Each row was made from one walk, in order. Every step used is in the known rows, and no mark comes twice. Write each row's walk.
Known rows
r > x: [ 0.67  0.76 -1.31 -0.26  1.12  1.67 -0.47 -2.42  2.73  0.06  1.13  2.46
 -0.61 -0.46 -0.69 -0.24  0.60  0.88 -0.59]
m > n: [-0.34 -0.88  1.05  0.94  0.57 -0.33 -2.20  0.81 -0.86 -1.60 -0.05 -0.81
 -0.15 -0.33  0.35 -0.62  1.74  0.28  1.23]
u > m > n: [-1.20 -1.34  0.46  0.79 -0.57  0.03 -1.03  0.20 -2.07 -0.74 -1.82 -2.36
  1.05  0.64  0.69 -0.17  1.20 -1.36  1.27]
u > m > f: [-1.40 -2.33 -0.19 -0.32  0.29  0.43 -0.31 -0.27 -5.02 -0.38 -2.31 -2.60
  1.23  1.36  1.42  0.51 -0.38  0.05  1.24]
f > r > x: [ 1.36 -0.18 -1.34 -0.49  2.47  2.22  1.15 -3.26  1.61  0.79  2.16  1.37
 -0.70 -1.79  0.82  0.12 -1.43  1.30 -0.36]
u > m: [-0.98 -0.43 -0.59 -0.37 -1.14  0.24  1.01 -0.69 -1.24  0.77 -1.69 -1.57
  1.23  0.95  0.47  0.43 -0.71 -1.69  0.02]
s > m: [ 1.44 -1.59 -0.36  0.48 -0.49  1.50  0.50 -0.27  0.64 -0.89 -1.19 -0.87
 -2.54 -0.50 -1.19  0.66  2.16 -0.06  0.60]
m > u: [-0.17 -1.79 -0.02  0.77  1.82 -0.17 -2.21  0.34 -3.06  0.72 -0.45 -0.91
 -0.31  1.01  0.59 -0.24 -0.87 -0.92  2.16]
x > m > u: [ 0.36 -2.91 -1.80  2.08  2.33  0.01 -0.80 -0.83 -3.13  0.22  0.90 -1.07
 -0.97  1.88  0.73 -0.99 -1.36 -1.55  2.65]
s > m > f: [ 0.97 -3.41  0.03  0.45  0.96  1.66 -1.08  0.11 -3.13 -2.06 -1.93 -1.79
 -2.65 -0.15 -0.16  0.74  2.36  1.79  1.81]
n > r > x > m: [ 1.68  1.07 -4.93  1.39  2.01  0.84  2.92 -3.62  2.20 -0.71 -0.12  2.24
 -0.79  0.22 -2.04 -1.61 -0.40  1.14 -0.36]
n > m > x: [-0.28  0.52 -3.01  1.27  0.23  0.06  0.41 -0.99 -4.77 -1.34 -3.61 -0.35
 -1.43  0.29 -1.71  0.39 -0.21 -0.39  0.14]
r > f > m > s: [ 1.64 -3.87 -1.83  0.89  0.55  4.14 -2.88 -2.26  3.03  0.95 -0.56 -2.26
  0.61 -0.33  0.81  0.22 -0.03 -2.42  3.17]
f > m: [ 0.60 -1.60 -0.71  0.24 -1.49  1.31 -0.22 -1.49  0.17  0.95  0.12 -1.78
 -0.44  0.62  0.84  0.16 -1.63 -0.47  0.84]
x > r: [ 0.38 -0.33 -1.00  0.58  1.18 -1.01  0.42  1.56 -0.53  0.20  1.90  1.22
  0.78 -2.31 -0.30 -1.01 -0.26 -0.06 -0.85]
f > r: [ 0.63 -1.24 -0.03 -0.30  1.44  0.59  1.88 -0.69 -1.09  0.69  1.02 -1.07
 -0.08 -1.33  1.47  0.27 -1.99  0.43  0.37]
u > m > f > r: [-0.63 -3.55 -0.28 -0.66  1.60  1.13  1.52 -1.11 -6.02  0.14 -1.39 -3.76
  1.21 -0.07  2.89  1.00 -2.27  0.60  1.46]
r > f > m > u: [ 1.60 -4.21 -1.76  0.70  1.62  3.13 -4.15 -2.93 -0.82  1.04  0.10 -1.69
 -0.46  0.95  1.81  0.01 -2.13 -3.60  4.68]
n > m > u: [ 0.13 -0.94 -2.67  1.77  0.72 -0.19  0.05 -0.74 -3.56  0.03 -3.40 -0.78
 -0.92  1.33 -1.24 -0.44 -1.51 -1.18  1.70]

Write each row's walk
[ 0.83 -2.25 -1.03 -0.56  4.00  2.46 -0.15 -2.92 -2.06 -0.54  1.42  0.27
 -0.56 -1.54  1.74  0.25 -1.13  3.18  0.96]
m > f > r > x
[ 1.60 -2.42 -2.13  2.01  3.55  2.04  0.41 -3.55  0.66 -1.26  3.45  0.40
 -1.59 -1.30  1.06 -1.15 -0.07  1.02  1.43]
f > r > x > m > n
[-0.03 -1.87 -2.91  0.15  2.53  1.38 -2.32 -0.90 -4.06 -0.28  0.07  0.08
  1.53 -2.18  0.59  0.28 -0.25 -4.12  1.19]
u > m > x > r > f
[ 1.74 -1.49 -3.19  0.88  2.88  2.44  2.70 -4.28  1.61  0.28  3.41  1.14
 -1.43 -0.92  0.85 -0.66 -1.76  0.59  0.10]
f > r > x > m
[ 0.82 -1.50 -2.34  0.47  3.78  1.11 -3.39 -0.20 -2.92 -0.93  1.70  1.60
  0.29 -3.18  0.06 -0.25  0.35 -2.27  1.35]
m > x > r > f
[ 0.46 -0.84 -2.50  0.79  1.09  1.05 -0.86 -1.45 -0.42 -1.56 -3.79 -1.51
  1.78 -0.24 -0.63 -0.74  1.00 -2.51  2.49]
u > m > n > r > f
[ 1.63 -3.22 -3.20  1.69  4.84  2.25  0.38 -4.07 -1.48  0.97  3.11  0.41
 -1.59 -0.01  1.53 -0.84 -2.76 -0.28  2.30]
f > r > x > m > u
[ 1.40 -1.20 -2.12  0.26  2.43  1.09 -1.37 -0.08  1.55 -0.30  2.31  2.28
  1.06 -3.06 -0.03 -0.84  0.06 -2.24  0.70]
x > r > f
[ 1.34 -0.29 -1.82  1.00  2.10  0.72 -1.87 -0.90  0.88 -2.24 -2.21  0.09
  0.49 -1.24 -1.00 -1.08  1.51 -0.69  2.49]
m > n > r > f
[ 0.73 -1.99 -0.64  0.74  0.66  1.51 -1.62 -0.23 -3.70 -1.59 -1.65 -1.44
 -3.51 -0.61 -1.09  1.23  2.32 -0.19  1.14]
s > m > x
[ 0.36 -3.08  0.23 -0.33  2.91  0.67  0.48 -0.40 -4.89 -0.57  0.41 -2.16
 -0.07 -1.21  2.53  0.61 -1.65  2.40  1.44]
m > f > r
[ 1.20 -0.58 -4.98  1.46  2.63  1.02 -0.98 -1.25 -3.10 -1.61 -1.21  1.84
 -0.39 -2.81 -1.78 -0.50 -0.24 -2.56  0.85]
n > m > x > r > f
[ 1.71 -1.41 -3.80  0.53  1.40  2.49 -1.98 -3.28 -2.35 -0.48 -2.57 -1.40
 -0.42 -0.50 -0.30  0.05 -1.53 -1.79  2.88]
n > r > f > m > x
[ 0.65 -3.10 -0.81  1.10 -0.84  2.19 -1.13 -0.42  0.93  1.43 -0.88 -3.38
  0.25  0.43  0.45  0.00 -0.43 -0.24  1.63]
f > m > s
[ 1.16 -3.41 -0.38  1.24  1.28  1.35 -1.72  0.00 -2.36 -0.22 -1.61 -1.85
 -2.92  0.59 -0.59  0.35  1.39 -0.90  2.78]
s > m > u
[ 0.93  1.39 -2.18  1.20  2.00  0.40 -0.61 -1.63  1.38 -1.85 -1.57  1.46
 -0.17 -1.00 -2.00 -1.56  1.78  2.29  0.29]
m > n > r > x
[ 1.91 -3.55 -1.70  1.65  1.41  1.95 -3.80 -0.72  0.91 -1.09  2.37 -0.26
  0.54 -2.65  1.12 -1.32  0.10 -2.36  2.90]
x > r > f > m > n
[ 1.12 -2.77 -2.02  0.25  1.04  3.28 -3.88 -3.17 -2.17 -0.28 -0.03 -1.28
 -0.93 -0.25  1.27  0.77 -0.95 -2.86  3.08]
r > f > m > x
[ 1.75 -3.01 -3.24  1.71  3.79  3.37  1.75 -3.42  2.41  0.82  2.61 -0.43
 -0.67 -1.13  0.65 -0.56 -0.63  0.97  0.76]
f > r > x > m > s
